Each row was made from one walk, in order. Every step used is in the known rows, and no mark comes twice. Write each row's walk.
Known rows:
kiku/novur/kilupev/fimutok: [-0.77  1.35 -1.29  0.43 -0.21  0.91 -2.03  1.88  0.30  0.17 -0.21  1.24
 -0.46  0.28  0.34 -1.09 -2.04  2.73  1.44 -0.73 -1.28  0.91 -3.67]
novur/sopu/tabefom/fimutok: [ 0.60 -0.23 -0.45  1.35 -0.55 -0.14  1.20 -3.47  0.53  0.38 -0.62  0.45
  1.09 -2.89 -1.20  2.19 -0.10 -0.94 -1.15  0.86  0.89  0.24  0.61]
sopu/novur: [-0.90  0.40  0.94 -0.21  1.61  0.74 -0.36  1.18 -1.05  1.03  1.29  1.84
  0.89  1.71  0.12  0.72  3.01 -0.30  1.13  0.83  1.08  0.25 -0.66]
novur/kilupev: [ 0.23  0.56 -0.57  0.11 -1.25  0.87 -1.78  2.45  1.78 -0.94 -2.05  0.90
  0.62  0.34  0.29  0.65 -2.29  1.08 -0.02 -1.33  0.08  0.22 -2.02]
sopu/novur/kilupev/fimutok: [-0.89  1.91 -0.62 -1.30  1.46  1.73 -2.74  2.12 -0.95  1.14  1.67  2.12
  0.08  0.47 -0.13  0.43  0.94  2.46  2.84  0.16 -0.47  1.18 -3.45]
kilupev/novur/sopu: [ 0.63 -0.06 -1.21  0.91  2.09  1.72 -0.59 -0.04  0.73  2.56 -1.27  0.92
  1.72  0.01 -1.13 -3.64  0.66  0.26  2.85 -0.87  0.99  0.85 -1.31]
feda/tabefom/sopu: [-0.37  0.38 -1.34 -2.03 -0.04  0.63  0.64  0.42  1.31 -1.97  2.94 -1.57
 -1.08 -0.68  1.67  0.83  0.85 -3.70  0.11  1.84 -0.38 -3.10 -2.09]
kiku/novur/sopu/tabefom: [ 0.15 -0.43  0.87  3.30 -1.86  0.43  0.25 -0.53  1.94  1.55 -1.86  0.86
  1.78 -0.82 -0.74 -1.64 -2.58 -0.32 -0.33 -0.53  1.31 -1.09  0.19]
fimutok/tabefom/kilupev/novur: [ 1.90 -1.76 -3.87 -0.73  4.16  2.28  0.46  0.75 -0.13  0.91  1.24 -0.71
  0.35 -0.50  0.49 -4.34  2.81 -2.50  2.53 -0.25  1.67 -1.06  0.26]
kilupev/fimutok/tabefom/sopu/novur/kiku: [-0.79  0.77 -2.07 -0.16  1.97  1.43 -2.67  1.37 -0.23  0.18  2.48  2.31
  0.35  1.44  0.34  1.35  4.93 -4.08  1.07  1.19 -1.10 -2.01 -1.50]
sopu/tabefom/fimutok: [ 0.45 -0.48 -0.90  0.89 -0.91 -0.43  1.88 -2.68  0.35 -1.19 -0.73  0.03
  0.75 -3.18 -0.68  3.53  0.26 -1.10 -1.50  1.22  0.59 -0.11  0.66]
novur/kiku: [ 0.33 -0.10 -1.80  0.87  0.07 -0.03 -0.83  1.07  0.96 -0.54 -1.66  1.37
  1.28  1.02 -0.45  0.38  0.95 -2.38 -1.37 -0.50 -0.84 -0.47 -0.55]
kiku/novur/kilupev/fimutok/tabefom: [-0.34  0.59 -2.38  1.09  0.60  0.36 -4.10  0.14  0.87 -0.52  0.92 -0.50
 -1.85 -0.15  1.46 -1.19 -0.43 -0.02  0.33  0.37 -0.85 -0.78 -0.65]
kilupev/fimutok/tabefom: [-0.17  0.55 -1.94 -0.34  1.86  0.10 -3.23 -1.74 -0.85  0.30  3.19 -1.14
 -2.33 -1.14  0.85 -0.43  1.90 -0.76  0.73  1.45 -0.81 -0.85  1.26]
feda/tabefom: [ 0.38  0.04 -1.58 -1.27  0.80 -0.36  0.37 -0.14  1.13 -1.81  1.20 -1.98
 -0.59 -0.04  1.51 -0.03 -0.21 -2.19 -1.43  1.81  0.61 -0.82 -0.63]
fimutok/tabefom: [ 0.29 -0.52 -1.30  0.65  0.65 -0.43 -2.33 -1.39  0.68 -0.64  1.12 -1.46
 -1.45 -0.40  1.31 -0.15  1.20 -2.27 -0.91  0.98  0.12 -1.55  2.45]
fimutok/kilupev/novur/sopu/tabefom/feda: [ 1.79 -1.26 -1.64  3.33  0.74 -0.53  0.12 -1.04  1.17  1.02  1.58 -1.11
  0.78 -1.52 -1.60 -2.92 -1.24 -2.95 -0.74  2.27  2.14 -0.85  0.37]
kiku/novur/sopu: [-0.32 -0.11  0.84  2.62 -0.22  0.01 -0.47 -0.68  0.95  2.12 -1.27  0.93
  0.78  1.52 -0.27 -3.61 -1.78  0.51 -0.21 -1.12  0.18  0.41 -1.20]
kiku/novur: [-0.69 -0.61 -0.09  2.50 -0.97 -0.51  0.77  0.65  0.82 -0.53 -1.63  0.32
  0.22  1.50  0.71 -1.86 -1.45  0.15 -0.92 -0.59 -0.34 -0.08 -1.16]
feda/tabefom/sopu/novur/kilupev: [-0.63  1.11 -0.74 -1.34 -0.08  2.08 -1.74  3.49  1.76 -1.29  0.77  1.34
  0.54  1.25  1.42  1.80  0.74 -1.66  1.01  0.57  0.66 -1.59 -3.76]
fimutok/kilupev/novur: [ 1.47 -1.45 -3.48  1.40  1.65  0.86  0.17  0.32  0.77  0.77  0.25  0.93
  1.18 -0.02 -1.17 -1.85  1.62 -2.05  1.88 -0.82  0.18  0.47 -0.69]

Write each row's walk:
[ 0.40 -0.19 -2.44 -1.05  1.10 -1.03  1.70 -2.66  0.36 -2.37  0.97 -1.59
 -0.68 -1.54  1.05  2.35  1.07 -2.31 -2.64  2.38  0.10  0.36 -0.64] | feda/tabefom/fimutok
[ 1.42 -1.24 -2.14  1.35 -0.07 -1.60  0.67 -3.50 -0.31 -0.10  2.22  0.49
 -0.51 -0.76 -1.19  2.01  0.82 -2.80 -2.61  0.19 -0.72  0.82  0.81] | tabefom/fimutok/kilupev
[-0.68  1.09 -2.07 -1.17  0.12  1.50 -3.08  0.23  0.73 -0.79  3.37 -0.53
 -2.22 -1.38  1.45  0.66  1.24 -2.06  1.94  0.90 -1.43 -2.95 -1.61] | novur/kilupev/fimutok/tabefom/sopu
[ 1.51 -1.57 -1.54  3.77 -1.24 -1.46  0.80 -3.78  0.95  0.87  0.76  1.16
  0.63 -1.08 -1.54  0.91 -0.93 -3.07 -2.74 -0.32  0.07  0.08  0.79] | kiku/novur/sopu/tabefom/fimutok/kilupev
[ 1.48 -0.94 -1.18  2.62  0.00  1.23 -0.22 -0.81  1.89  2.32 -0.76  1.14
  2.36 -1.71 -2.00 -1.49 -0.64 -1.78  1.66 -0.66  1.58 -0.73  0.43] | fimutok/kilupev/novur/sopu/tabefom
[ 1.72 -1.35 -5.97  1.19  1.96 -0.01  0.11 -0.16  1.73 -1.40 -0.96  1.05
  1.94  0.20 -0.61  0.41  2.68 -5.30 -1.38  0.12 -0.65  0.12 -1.44] | feda/tabefom/fimutok/kilupev/novur/kiku
[ 1.79 -1.39 -5.03  0.59  2.33  0.06  1.30 -1.37  0.89 -0.82  0.91 -0.21
  0.89 -0.90 -0.50 -0.24  2.22 -3.42  0.22  0.65  0.22  0.76 -1.08] | feda/tabefom/fimutok/kilupev/novur
[ 2.03 -1.67 -2.89 -0.53  2.70  2.81  2.35  1.56  0.27  1.18 -0.07  0.34
  2.04 -1.68 -0.65 -3.40  1.33 -1.59  3.02 -0.56  2.20 -0.91 -0.54] | sopu/tabefom/kilupev/novur
[ 0.16 -0.03 -2.42  2.21  1.08 -1.08 -2.82 -0.14  0.33 -1.35  2.48 -2.42
 -2.57 -0.15  1.35 -2.92 -1.25 -1.35 -1.86  3.10  0.15 -0.90 -0.83] | kiku/novur/kilupev/fimutok/tabefom/feda
[ 0.78 -0.59 -0.36  1.92 -0.33 -1.15  0.72 -0.24  0.54 -0.99  1.19 -2.02
 -0.21 -1.87 -0.37 -0.83 -1.61 -1.91 -1.87  3.26  1.71 -1.46  0.60] | sopu/tabefom/feda
[-0.32  0.17 -0.68  2.15 -2.24  0.50 -1.26  2.89  2.48 -1.27 -3.41  1.12
  0.70  1.49  0.96 -0.90 -3.48  1.10 -0.67 -1.83 -0.13  0.13 -2.96] | kiku/novur/kilupev
[ 1.58 -1.55 -4.30  1.29  1.86  0.31  1.07 -1.39  0.28  0.04  0.18  0.83
  1.12 -0.89 -1.31 -0.24  2.29 -2.30  1.03 -0.21  0.00  1.16 -0.77] | tabefom/fimutok/kilupev/novur
[ 2.08 -1.30  0.11 -0.39  1.37  1.76  1.62 -0.53 -0.22  2.89  1.86  0.44
  1.05 -1.33 -0.91 -3.22 -0.76 -1.56  0.49 -0.58  2.48 -1.46  0.97] | novur/sopu/tabefom/kilupev
[ 0.53 -0.09  0.92  1.73 -1.10  0.75 -0.28 -0.85  1.39  1.88 -0.83  0.60
  1.59 -1.89 -1.32 -0.26 -1.58 -0.45  0.51  0.00  1.41 -1.05  0.87] | novur/sopu/tabefom
[-1.08  0.33  0.05 -0.66  1.48  1.30 -1.58  0.66 -0.31  0.19  3.63  0.82
 -0.61  0.95  1.23  1.28  4.63 -3.36  1.70  1.75  0.51 -2.63 -0.49] | fimutok/tabefom/sopu/novur
[ 1.89 -0.84 -2.30 -0.86  3.90  2.25  0.67  0.11  0.52  2.60  1.09 -0.12
  1.39  0.13 -0.20 -5.55  0.96 -1.61  2.21 -0.43  2.04 -0.06 -1.51] | feda/tabefom/kilupev/novur/sopu
[ 1.60 -1.40 -5.18  1.96  1.58  0.33 -0.01  0.05  1.14 -0.50 -1.40  2.03
  2.27  0.30 -1.49  0.28  2.76 -4.21 -0.64 -0.83 -0.89  0.52 -1.11] | tabefom/fimutok/kilupev/novur/kiku
[ 1.69 -0.85 -3.27  1.06  2.52  0.50 -0.06 -2.27  1.09  1.63  0.77  0.40
  1.22 -0.46 -1.06 -2.35  1.19 -2.70  0.42  0.01  0.76  1.00 -1.13] | feda/tabefom/fimutok/kilupev/novur/sopu
[ 1.01  0.27 -2.34 -3.46  3.92  1.15  0.53 -0.38 -2.11  1.24  5.27 -1.06
 -1.59 -0.84  0.65 -2.86  1.08 -0.62  1.22  1.34  0.11 -0.29 -1.59] | feda/tabefom/kilupev/fimutok
[-0.24  1.65 -1.26 -1.16  0.51  1.14 -2.60  1.39 -0.30  0.47  0.82  1.12
 -0.51 -0.56 -0.07 -0.06 -1.08  2.58  2.13 -0.30 -1.13  1.09 -2.98] | novur/kilupev/fimutok
[-1.02  0.70 -1.89  0.12 -0.39  1.26 -2.63  0.60  1.16 -0.96  2.59 -0.33
 -2.04 -0.67  1.74 -0.42  0.50 -2.04  1.53  0.68 -1.63 -3.04 -2.32] | kiku/novur/kilupev/fimutok/tabefom/sopu
